Each row comes from the steps of one path. Every step used is in the known rows, and no mark comes twice. Write the path behind each row, first mark first.
(in the rows, 128 means zero)
Known rows:
M J: [131 125 114 124 106 114 128 101 103 163 109 187 119 150  88 135  71 156
  90  96 137 219 157 131 170 134 147  98 111 121 119 107  91 141 126 124
 118 135 101  93 153  60  92 155 175 162 133 138 135 154 141  97 180 121
 117 179 108 109 182 146 120]
U K: [121 130 111 191 118 117 137 101 103 164 105 146  92 120  86 120  86 149
  93 112 140 209 214 132 196 121 155 105  87 144 115 110 123 153 143 138
 118 132 157  63 157 106  79 138 226 172 123 128 130 165 136  80 162 113
 121 170 112 112 186 139 133]
G N L M X K R: [158 121  97 102 164  98 110 113 112 174 121 122 111 161  99 147  80 178
  99 119 151 127 163 128 179 117 177  68 133 111 120 143 100 144 122 184
 126 154 176 133 139 106 129  92 158  90 141 165 111 164 151 114 146 141
  93 155 118 168 156 119 134]
U K R: [128  98 102 156 135 118 113 103 106 188  99 154  97 134  94 128  84 160
  90 106 155 201 210 142 185 128 151  96 124 132 111 142 114 152 129 201
 131 124 155  76 158 115  82 131 202 126 127 124 127 147 136  89 162 131
  90 158 106 147 174 132 136]
K X M L: [143 111 109 137 114  98 117  62  86 164 106 136 105 144  75 150  72 184
 155 106 156 204 207 151 195 125 143 105 106 138 114  96 121 155 137 132
  78 120 145  98 135  91 117 143 164 121 149 138 143 162 150 137 144 129
 130 134 105 148  86 158 139]
M L N: [166 131 107 114 105 111 134  76 108 185 124 143 107 149  68 137 100 153
 112 109 157 213 174 160 162 142 136 109 106 141 115 113 133 102 148 116
  95 123 149 127 113  74 130 139 147 152 132 106 142 148 162  80 164 121
 132 147  96 106  90 134 163]
R N: [142 124 111 128 123 113 119 109 103 166 113 152 118 152  67 143 110 164
  77  93 149 217 174 158 172 140 156 138 118 127 138 109 132 127 126 125
 108 114 148 171 178  95 120 135 183 159 121 118 140 142 153  84 162 104
 123 189 119 121 121 156 163]
F M: [128 119 131 128 117  82 133 110  88 160 111 159 111 156  81 135  82 165
  81  93 143 222  97 162 183 107 163 131  95 128 129 107  86 146 134 133
  91 134 157  66 142  98 109 108 178 164 125 140 127 143 159 138 159 115
 122 177 117 112 137 186 112]
J M S: [115 124 134 124 122  95 163  90 115 156 118 145 118 123  93 135  64 156
  73  89 137 213 107 135 167 115 182  97 142 108 133  98 116 149 119 126
 128  99 132 138 151  81 122 137 173 176 185 144 132 170 146 127 169 130
 129 169 100 142 116 133 108]
X K: [132 138 109 116 115 116 122 102 103 160 105 138 114 143  85 146  87 162
  93 114 133 131 192 139 179 114 147 103  87 144 124 115 127 138 135 135
 113 135 161  78 143 104  80 125 194 167 121 155 130 175 129  85 161 134
 114 173 116 141 186 140 140]
R N L M X K U: [150 171 107 160 132 117 110  99  94 156 118 138 103 151  80 146  89 117
  71 109 143 138 166 132 152 127 162 114 141 134 125 129 119 138 152 142
 109 117 175 166 139 105 173 105 182 133 133 133 139 168 115 116 143 122
 121 186 133 119 155 139 124]
F M S: [118 116 150 139 117  86 158  90  90 160 114 158 119 146 101 139  79 164
  67  86 134 214 106 163 166 108 173 123 140 111 125 112  93 150 121 129
 114 105 135 133 138  75 135 120 176 157 185 140 131 150 152 130 170 129
 126 165 114 111 136 165 100]
M L: [151 134 110 132  94 114 137  63 102 175 112 127  97 146  63 143  74 154
 138 107 155 200 159 125 177 141 147 112  93 140 102  95 110 139 134 126
  88 125 147  90 142  83  94 138 150 147 150 131 148 156 166  97 164 115
 128 122  90 122  92 124 145]
F M L N G: [168 115 124 134 101 111 131  76  93 203 185 169 121 156  72 133 103 153
  98 107 136 219 141 141 172 128 150 134 111  88 126 102 111 110 157 117
  86 103 159 104 110  75 125 117 152 174  87 117 143 149 165  93 157 110
 128 156  69 102  97 154 143]
S M: [133 108 108 101 117  99 133 114  91 157 107 174 119 145  71 122  60 140
  84  84 149 225 105 150 187 116 177  66  94 126 162  96 111 134 126 129
 118 112 151  75 148 100 102 130 187 178 123 138 130 154 140 137 153 116
 136 193 120 133 117 154 112]
K R N: [149  99 102 116 139 112 101 108 106 184 107 156 119 159  76 146 108 170
  73  89 160 208 182 165 164 146 153 135 145 119 134 138 126 129 114 177
 119 107 148 177 180 102 122 131 169 123 125 114 137 130 150  86 160 118
  98 179 118 144 122 151 167]
L M J: [128 121 106 113 101  97 129 100 111 154 112 181 129 150  94 134  54 168
 105  97 141 226 149 126 177 120 180  99 108 107 135 127  73 126 127 122
 105 166 106  97 160  59  98 134 171 179 140 146 121 156 149 135 167 117
 123 198 100 117 177 139 103]
K X: [110  77 116 126 160 118 114  99  86 165 103 143 114 123  81 134  86 183
 115 109 131 204 147 127 193 115 152 103 135 135 122 101 143 148 142 152
 104 126 141 110 153 110 111 128 217 129 123 129 137 151 128  94 151 123
 130 181 108 116 129 143 116]
S M L N: [169 116 104 110 105 102 135  82 102 182 124 160 115 149  68 124  91 137
 106  96 166 218 142 167 168 138 150  85 102 138 144 108 127 105 147 112
  99 116 146 122 108  74 136 143 147 161 133 110 136 149 160 110 157 121
 135 159 106 119  83 141 153]
X K U: [129 154 107 137 105 127 110 100  93 156 107 151 104 136  75 156  84 121
  75 101 130 143 176 139 143 134 134 107 115 146 120 121 121 141 144 156
 113  92 167  91 137 108 139 117 208 162 125 115 151 157  98  93 161 131
 118 179 130 112 172 153 138]
U K X M L N: [154 110 104 159 122 100 122  71  95 177 117 148 105 138  83 130 103 168
 125 114 164 214 243 181 186 131 135 101 107 144 122 116 143 124 159 121
  90 130 148 125 104  83 141 153 176 135 130 107 135 157 143 109 148 127
 129 153 110 126 114 161 161]
X M: [131 145 110 103 116  91 123 100  94 149 107 166 120 153  80 155  65 182
  97 100 144 228 223 179 189 112 151  94  90 131 133 115 114 135 124 127
  96 113 159  71 154 105 108 130 190 157 119 141 130 157 139 134 152 128
 122 184 117 154 120 187 127]
G N: [142 125 111  95 136  96 132 122 114 149 131 125 113 141  69 156  94 184
 105 100 129 202 141 131 171 147 170  66  89 115 132  94 108 143 108 130
 114 121 157 115 160  86 143 107 185 160 138 124 132 142 154  84 167 103
 138 166 122 113 122 156 171]
N L M: [157 131 106 114 115  95 137  93 107 168 123 131 108 144  72 144  57 166
 133 110 138 221 133 118 189 107 197 105 111 110 137 120  91 112 141 125
  93 149 179  82 156 107  96 100 182 125 122 143 123 157 152 139 145 105
 135 165 103 130 118 128 108]

Write each row's path:
[185 134 109 116 136  99 140 109 104 164 141 123  99 143  64 155  98 165
 130 109 127 201 131 115 176 145 170  77 106 115 129  85  96 144 127 123
 120 105 185 106 150  95 128 111 180  89 124 123 134 143 155  89 165  96
 134 128 126 119 117 142 164]  G N L
[161 111 105 117 122  95 118  72  93 178 119 150 114 147  76 142  99 176
 126 111 161 216 213 181 176 131 131 101 115 142 122 116 139 114 151 120
  85 120 146 134 107  80 149 146 158 132 131 109 137 152 149 111 151 129
 130 158 108 128  85 162 156]  K X M L N
[120 101 113 115 145  93 106  97  80 150 103 161 123 137  84 149  73 199
 114 104 140 219 216 170 201 106 149  94 117 130 134 112 133 149 134 141
  94 117 150  92 150 110 121 133 208 132 122 139 129 158 126 140 143 134
 126 189 123 152 120 188 119]  K X M
[171 130 113 120 101 116 125  72  94 198 184 171 123 156  72 142  96 161
 105 109 135 220 203 151 176 128 146 115 110  90 129 106 124 104 154 116
  88  95 158 104 115  79 123 128 157 168  85 118 145 155 155  91 152 116
 128 160  71 124  89 154 152]  X M L N G
[125 141 134 120 114  89 151  83  91 151 114 164 126 143  99 155  65 176
  81  88 135 217 207 175 169 114 163  92 134 113 131 114 116 142 113 125
 119  86 136 135 148  80 136 137 185 152 181 143 133 161 137 127 164 140
 128 170 117 145 120 166 112]  X M S
[168 129 101 105 127  82 139 105 115 155 136 115 109 143  73 152  74 177
 142 109 134 213 124 117 184 122 207  84 103  98 146 111  83 120 129 122
  98 149 182 105 156  98 127  90 177 122 132 137 119 151 157 136 148  97
 143 158 115 127 114 137 136]  G N L M
[137 105  98  97 131 115 100 104 105 184 102 148 113 152  93 148  87 172
  89 107 148 140 192 146 170 123 146  95 124 134 117 147 117 137 121 197
 123 125 159  87 149 114  85 119 178 121 126 144 126 154 131  90 159 150
  86 159 114 168 175 135 140]  X K R
[187 120 103 139 152 108 112 109  93 186 122 155 108 169  81 131 101 138
  85 100 158 162 145 144 182 127 168 101 150 124 144 116 116 145 137 154
 131 108 175 172 146 107 128 128 159  69 120 145 126 158 148 116 146 121
 101 150 134 163 133 133 143]  S M X K R N L
[149 158 107 123 151  97 129 115 111 147 126 111 110 155  91 143  77 172
 100 128 137 120 159 116 191 107 184  73  98 119 123 113 109 143 137 120
 112 170 178 134 134  94 130  92 170 139 137 181 115 188 153 114 142 124
 126 173 120 142 164 121 127]  G N L M X K
[112 154 117 120 159 105 143 115 110 150 110 141 108 143  84 121  51 154
  57 111 153 204  96 121 195 101 171  84 112 124 111  91 124 154 136 123
 113 145 150 123 147  97 117 122 161 179 135 169 124 180 166 119 152 123
 121 195  94 141 106 126  89]  J M X
[141 161 114 126 155 102 142 103 103 159 121 128 108 156  86 129  46 162
  94 123 147 204 122 113 195  97 187  88 123 113 112 113 108 128 146 121
 102 167 166 128 142 100 123  94 165 129 134 170 119 172 167 124 141 116
 131 182  96 124 109 112  79]  N L M X
[151 126  98 111 156 108 108 103 104 182 111 135 111 162 100 138  68 167
  92 121 153 134 170 129 184 106 168  85 139 120 112 149 107 138 134 187
 123 154 173 117 139 113 104 102 161  93 132 169 117 168 146 116 146 147
  90 160 109 172 162 114 112]  N L M X K R
[149 111 112 131 147 121 106 107 106 196 172 163 129 160  86 131 102 158
  57 104 140 166 156 123 180 121 171 128 145  74 138 118 127 140 135 163
 119 106 157 168 156  99 116 119 158 162  85 152 132 167 151  95 144 122
  98 185  80 161 133 136 141]  J M X K R N G
[120 157 112 125 146 105 130 113 111 147 108 133 112 146  91 129  69 154
  62 120 145 127 143 125 192  98 163  88  96 138 119 103 130 157 143 126
 116 152 158 111 131 103 101 122 168 182 133 183 122 197 148 111 151 138
 113 190 108 156 168 127 108]  J M X K
[169 109  96 131 109  96 112 100 111 174 118 174 122 164  98 138  83 160
 114 101 150 178 173 130 174 129 182 114 138 103 143 144  73 130 130 145
 118 156 123 142 157  68 105 137 153 108 136 145 119 157 142 136 161 123
 102 170 121 148 197 136 132]  X K R N L M J
[124 171 113 147 130 129 113 105  89 152 107 148 102 145  82 146  76 119
  57 109 137 133 168 133 150 124 137  94 125 148 108 119 127 150 147 151
 117 107 164 118 130 108 157 113 195 162 135 135 146 170 108  92 155 136
 115 191 126 108 166 140 115]  M X K U
[119 169 109 141 128 117 113 102  96 148 106 142 107 145  86 145  66 126
  65 108 140 138 160 130 154 117 158  96 122 138 117 132 118 139 148 149
 106 127 164 124 133 104 159 100 192 172 138 141 137 174 111 116 146 133
 120 200 121 114 163 140 106]  L M X K U
[113 105 136 131 139  93 138  81  81 154 111 159 129 133 104 149  71 190
  95  92 132 212 200 169 178 107 159  92 156 113 130 113 132 154 122 135
 117  91 128 153 144  86 148 139 199 132 181 142 135 162 126 130 153 144
 132 173 118 143 121 166 107]  K X M S
[150 125 129 122 127  85 164  85 111 157 139 123 120 134  94 151  71 173
 115  98 126 206 128 125 165 124 208  84 144  89 139 115  92 131 119 121
 122 118 153 163 151  75 151 102 173 123 190 142 125 157 152 130 158 114
 146 149 113 124 116 126 120]  G N L M S
[125 102 110 127 124  98 108  97  87 150 103 198 128 149 101 141  69 186
 110  96 140 223 207 158 189 120 147  89 122 119 129 111 102 157 128 129
 108 130  99 105 148  67 116 161 189 138 131 142 129 156 128 137 164 135
 118 191 119 137 174 180 112]  K X M J
[110 102 136 171 142  96 142  80  81 153 109 158 119 121 113 138  77 183
  94  99 133 209 234 167 186 107 163  92 148 120 126 113 134 167 128 137
 122  98 130 143 144  89 140 145 214 136 180 139 129 167 122 128 153 141
 129 170 121 141 149 163 108]  U K X M S
[112 155 115 114 155 103 137 108 106 150 110 132 116 154  88 128  41 171
  74 117 150 206 132 125 194  96 184  85 111 115 112 119 113 129 137 126
  98 176 151 132 152  95 123  96 171 175 140 171 117 174 164 122 143 121
 130 205  89 120 113 116  81]  L M X
[155 128 106 126 103  97 133  94 107 164 120 172 118 150  89 135  58 158
 126 103 138 223 140 117 180 122 182  99 118 106 134 120  67 129 135 117
 109 156 122  95 155  65  96 135 167 132 132 144 123 159 148 140 165 111
 123 170 106 119 173 134 104]  N L M J
[152 117 105 126  90 102 137  73  97 171 111 149 105 149  64 128  64 134
 131  90 164 208 119 134 186 132 168  83  88 133 136  87 102 143 131 120
  96 115 146  84 135  85 102 144 144 159 150 138 143 160 163 134 154 113
 136 136 103 133  84 133 134]  S M L
[142 114  98 122 152 104  99 113 111 174 109 141 125 170  93 140  98 173
  66 102 165 153 191 159 174 125 172 124 142 116 136 152 124 131 122 173
 114 148 155 201 168  99 133 115 157 133 134 149 121 156 152 108 144 130
  97 193 120 161 148 135 151]  L M X K R N
[168 138 103 111 102  97 126  77 101 175 120 153 114 157  72 146  91 164
 115 109 163 220 217 185 168 136 133 101 100 139 125 118 128 104 145 111
  86 117 154 121 110  76 141 144 146 151 132 110 137 153 157 109 157 127
 128 155 105 130  84 161 165]  X M L N
[121 102 111 167 125  98 112  96  87 152 102 198 119 138 107 128  75 176
 111 100 140 221 235 156 197 119 147  91 116 125 128 112 104 170 135 131
 114 139 100  94 147  70 107 168 205 142 133 140 124 166 122 136 159 132
 116 187 126 134 203 178 116]  U K X M J
